Known rows, with every step that occurs:
Q S F T K V: [-2.46 -3.66  5.60  0.11  0.17  1.87  2.27 -1.80 -2.98 -1.74 -4.71  0.47
 -4.56  0.99  2.40 -0.41  3.13 -2.23 -0.28 -4.81 -0.95  3.70]
T K S F: [ 0.14 -4.31  4.43 -0.91 -1.47 -0.25  4.55 -2.46 -3.70 -1.65 -4.60 -0.05
 -3.38  1.87  0.63 -1.16 -1.78  0.70 -0.83 -4.14 -0.10  2.09]
F T K S: [ 3.00 -3.54  4.43  0.11 -0.18  3.05  4.88 -1.48 -1.09 -2.81 -4.38  2.41
 -1.84  2.88  3.52  1.36  2.07 -0.37 -0.08 -4.68 -2.33  5.09]
S F: [-3.14 -1.53  1.44 -1.14 -0.60 -0.91 -0.30  0.85 -1.76  0.78 -0.96 -0.87
 -2.21  0.53 -1.02 -2.86 -0.61  1.60  0.61 -3.78  1.91 -0.82]
K F: [ 0.42  0.59 -0.95 -1.40 -2.45  2.20  0.46 -1.27 -0.42 -0.50  0.84  1.41
  1.96 -0.83  1.39 -1.91 -1.30  0.03  1.08 -2.59  2.04  1.03]
K Q S F T: [-6.92 -1.54  6.23  0.00 -1.70  4.91  3.74 -2.53 -2.47 -4.38 -6.46 -2.24
 -4.97  0.68  3.35  1.13  3.26 -3.01  1.76 -6.25 -0.09  3.91]
S Q T K: [ 1.11  1.90  0.46 -3.28 -3.08 -3.61  1.19 -4.02 -2.35 -1.92 -4.85  2.59
 -7.62  3.87  1.25 -2.10 -0.74  1.18 -2.65 -0.21  1.35  2.35]
T F: [-0.09 -2.51 -0.25 -1.15 -2.34 -2.71  1.13  1.89 -2.14  0.82 -0.47 -1.68
 -0.72 -0.61  0.38 -2.05 -1.29  3.39 -1.04 -1.98  0.86 -0.54]
F T K Q S: [ 0.25 -2.82  5.29 -0.50 -1.32  3.09  5.28 -2.31 -1.47 -2.90 -6.43  0.86
 -4.06  2.04  2.80  1.51  3.90 -2.45  0.84 -3.56 -2.83  5.77]
V T F: [ 2.84 -1.93 -0.18 -4.20 -1.06 -0.32 -0.16  1.84 -4.53 -0.07 -0.30  1.04
  0.77  1.38  2.75 -1.20  1.66  4.44  0.28 -2.84 -0.77  0.70]
T K Q: [ 0.06 -2.26  3.17 -2.16 -2.77 -0.77  4.53 -3.48 -1.80 -1.53 -4.87 -0.61
 -3.17  1.14 -0.95 -0.57 -0.09 -0.56  0.76 -0.72 -1.33  2.31]
K Q T: [-4.29  2.62  3.42 -1.50 -1.85  3.96  2.46 -4.77 -1.08 -3.36 -4.26 -0.13
 -4.12  2.00  3.44 -0.10  1.42 -0.64  1.18 -1.76 -0.32  2.93]
T S Q: [-1.59 -1.90  2.32 -1.61  1.34 -3.00 -0.50 -1.34  0.18 -1.24 -4.28 -0.18
 -1.87  4.73 -1.15  0.86 -1.69  1.16 -2.78  0.51  1.94  2.10]
S F T K: [-0.15 -3.76  3.34 -1.76 -0.74 -0.46  2.24  0.84 -2.01  0.72 -3.36  1.21
 -3.79  2.49 -0.07 -2.98  1.37  1.78  1.02 -5.54  0.05  2.16]
K V T: [ 1.52 -0.87  1.38 -3.39  1.33  2.83 -1.86 -3.28 -0.83 -2.49  1.24  3.12
  2.73  1.17  3.00 -0.22  2.57  1.23  1.45 -2.51 -1.26  1.61]
K Q T F: [-4.32  1.03  3.25 -2.38 -3.35  2.28  3.29 -3.47 -2.44 -2.93 -4.62 -1.27
 -4.58  1.56  3.79 -1.41  0.59  1.56  0.54 -3.04  0.28  2.55]
T K S Q: [ 1.75 -2.79  2.95 -1.45 -2.66 -1.64  4.62 -3.94 -2.87 -3.69 -5.46  0.78
 -4.10  2.47  1.22  0.20 -2.07 -0.12 -2.30 -2.89  0.41  2.88]
Q F T K S: [-0.54 -0.94  3.22 -0.53 -2.50  2.83  4.33 -3.05 -1.06 -2.40 -2.23  3.21
 -3.85  3.17  1.23 -2.05  2.48  0.76  0.69 -6.66 -0.52  4.08]
Q S F T: [-3.75 -2.00  4.36  1.22  0.32  2.77  1.44  0.60 -2.84 -1.31 -4.18 -0.53
 -4.40  0.61  2.70  0.50  3.15 -2.21 -0.22 -4.64 -0.15  2.82]

Rows:
[-2.31 -2.33  2.59 -0.85  0.00  1.37  0.67  1.49 -0.95 -0.06 -1.97  0.74
 -2.57  1.92  1.07 -2.25  1.90  1.51  1.29 -6.29  0.83  1.54] => S F T
[-0.73 -3.21  4.20 -4.09  3.25  2.04 -2.10 -2.91 -1.45 -1.58 -0.72  2.41
  2.21  3.84  1.71 -0.90  1.67  2.65  0.80 -3.23 -0.31  2.21] => K V T S F
[ 5.83 -1.20  0.11 -5.18 -1.61  1.02  1.15 -1.47 -4.36 -0.25 -1.13  3.88
  0.97  2.32  1.97 -1.60  1.40  2.08  1.36 -1.92 -1.29  2.62] => V T K F
[-2.10  0.21  2.80 -1.03 -3.08  1.23  2.95 -3.80 -3.51 -5.65 -5.09  0.58
 -5.22  2.85  5.97  0.10 -1.80  1.66 -3.11 -5.63  2.34  2.97] => K S Q T F
[-4.41 -1.34  3.40  1.03 -0.10  0.97  0.69  0.11 -3.49 -0.64 -3.28 -1.73
 -4.14 -0.45  1.16  0.10  1.31 -2.29 -0.77 -2.54  0.64  0.86] => Q S F
[-3.57 -3.80  4.32 -1.09  2.82 -1.31 -0.42  0.55 -0.93  1.39 -3.25 -1.12
 -0.83  4.10 -1.91 -0.85 -1.30  2.21 -1.05 -1.06  1.62  1.02] => T S F
[ 0.35 -2.52  4.28 -4.53 -1.47  1.71  2.88 -2.40 -6.12 -2.16 -5.54  0.75
 -3.58  2.66  2.10 -0.27  3.18  0.22  1.45 -3.56 -1.96  3.30] => V T K Q S F
[ 1.36  0.56  3.68 -0.84 -0.68  1.93  3.72 -4.44 -3.42 -1.94 -4.47  2.34
 -4.83  3.53  4.05 -0.33 -0.18  0.36 -1.92 -0.35 -1.54  3.73] => Q T K S
[ 2.54  1.81  1.05 -2.76 -2.36  0.71  2.31 -3.77 -2.75  0.32 -2.60  3.36
 -3.75  2.60  2.56 -3.02 -0.39  0.95 -0.62  0.25 -0.33  3.10] => Q T K F
[ 0.97 -2.48  3.39 -3.58  3.45  2.39 -1.98 -3.32 -0.60 -1.94 -0.23  2.73
  3.45  3.55  2.17  0.53  1.95  1.83  0.41 -1.35 -1.34  2.67] => K V T S
[-2.29 -3.75  4.71 -2.15 -1.84  0.91  3.54 -0.78 -2.03 -1.00 -4.97  0.33
 -4.59  2.65  0.53 -2.65  1.65  1.09  1.82 -6.84  0.00  3.05] => S F T K Q
[ 3.33 -3.36  3.34 -1.34  0.28  1.44  2.58 -2.37  0.56 -1.36 -2.25  3.38
 -0.85  2.12  1.81 -0.66  2.74  0.01  0.60 -3.12 -2.50  4.34] => F T K V
[-2.02 -3.14  4.92  0.54 -0.22  1.36  2.70  0.00 -3.66 -0.73 -5.31 -0.20
 -5.49  1.07  1.77 -0.05  2.94 -2.12 -0.55 -3.98 -0.82  3.45] => Q S F T K
[-3.02 -3.08  5.36  0.77  0.04  5.17  3.29 -1.02 -2.04 -4.24 -3.70  0.31
 -1.85  2.19  4.63  0.50  0.68  0.43  0.35 -8.87  0.77  3.18] => K S F T
[-1.09  1.10  3.48 -0.85  2.83  1.19 -0.18 -2.12 -0.80  0.39 -3.20  1.44
 -2.53  5.30  2.16  0.17  0.26  1.38 -2.08  2.43 -0.50  3.06] => Q T S
[-2.00  1.55  2.98 -0.38 -1.90  2.63  2.43 -4.86 -2.44 -6.18 -4.92  1.43
 -4.77  3.22  5.84  1.19 -1.16 -0.15 -2.60 -4.64  1.87  3.25] => K S Q T
[-3.39 -0.65  2.20 -2.07 -0.12 -2.86 -0.28 -2.51  0.20 -1.26 -3.40  0.73
 -3.37  5.28 -2.16 -1.18 -1.19  1.92 -2.36 -1.33  2.96  2.04] => T S Q F
[ 1.35 -0.03  0.29 -1.17 -1.98  4.49  1.42 -0.63  0.48 -1.41 -0.06  2.93
  1.69  0.41  3.43 -1.34  1.14  0.11  1.79 -5.16  0.92  3.44] => K F T
[ 2.93 -1.07  2.13 -4.59 -2.52  0.67  2.70 -3.65 -5.21 -3.76 -3.63  3.69
 -3.27  4.38  2.53 -0.98  1.40  2.15 -0.31 -5.11 -0.44  3.40] => V T K S Q F
[ 2.54 -3.06  4.02 -0.68 -1.52  1.56  4.75 -2.30 -1.33 -4.15 -5.48  2.65
 -3.59  3.52  3.49  1.03  1.50 -0.08 -0.96 -5.51 -1.04  5.31] => F T K S Q
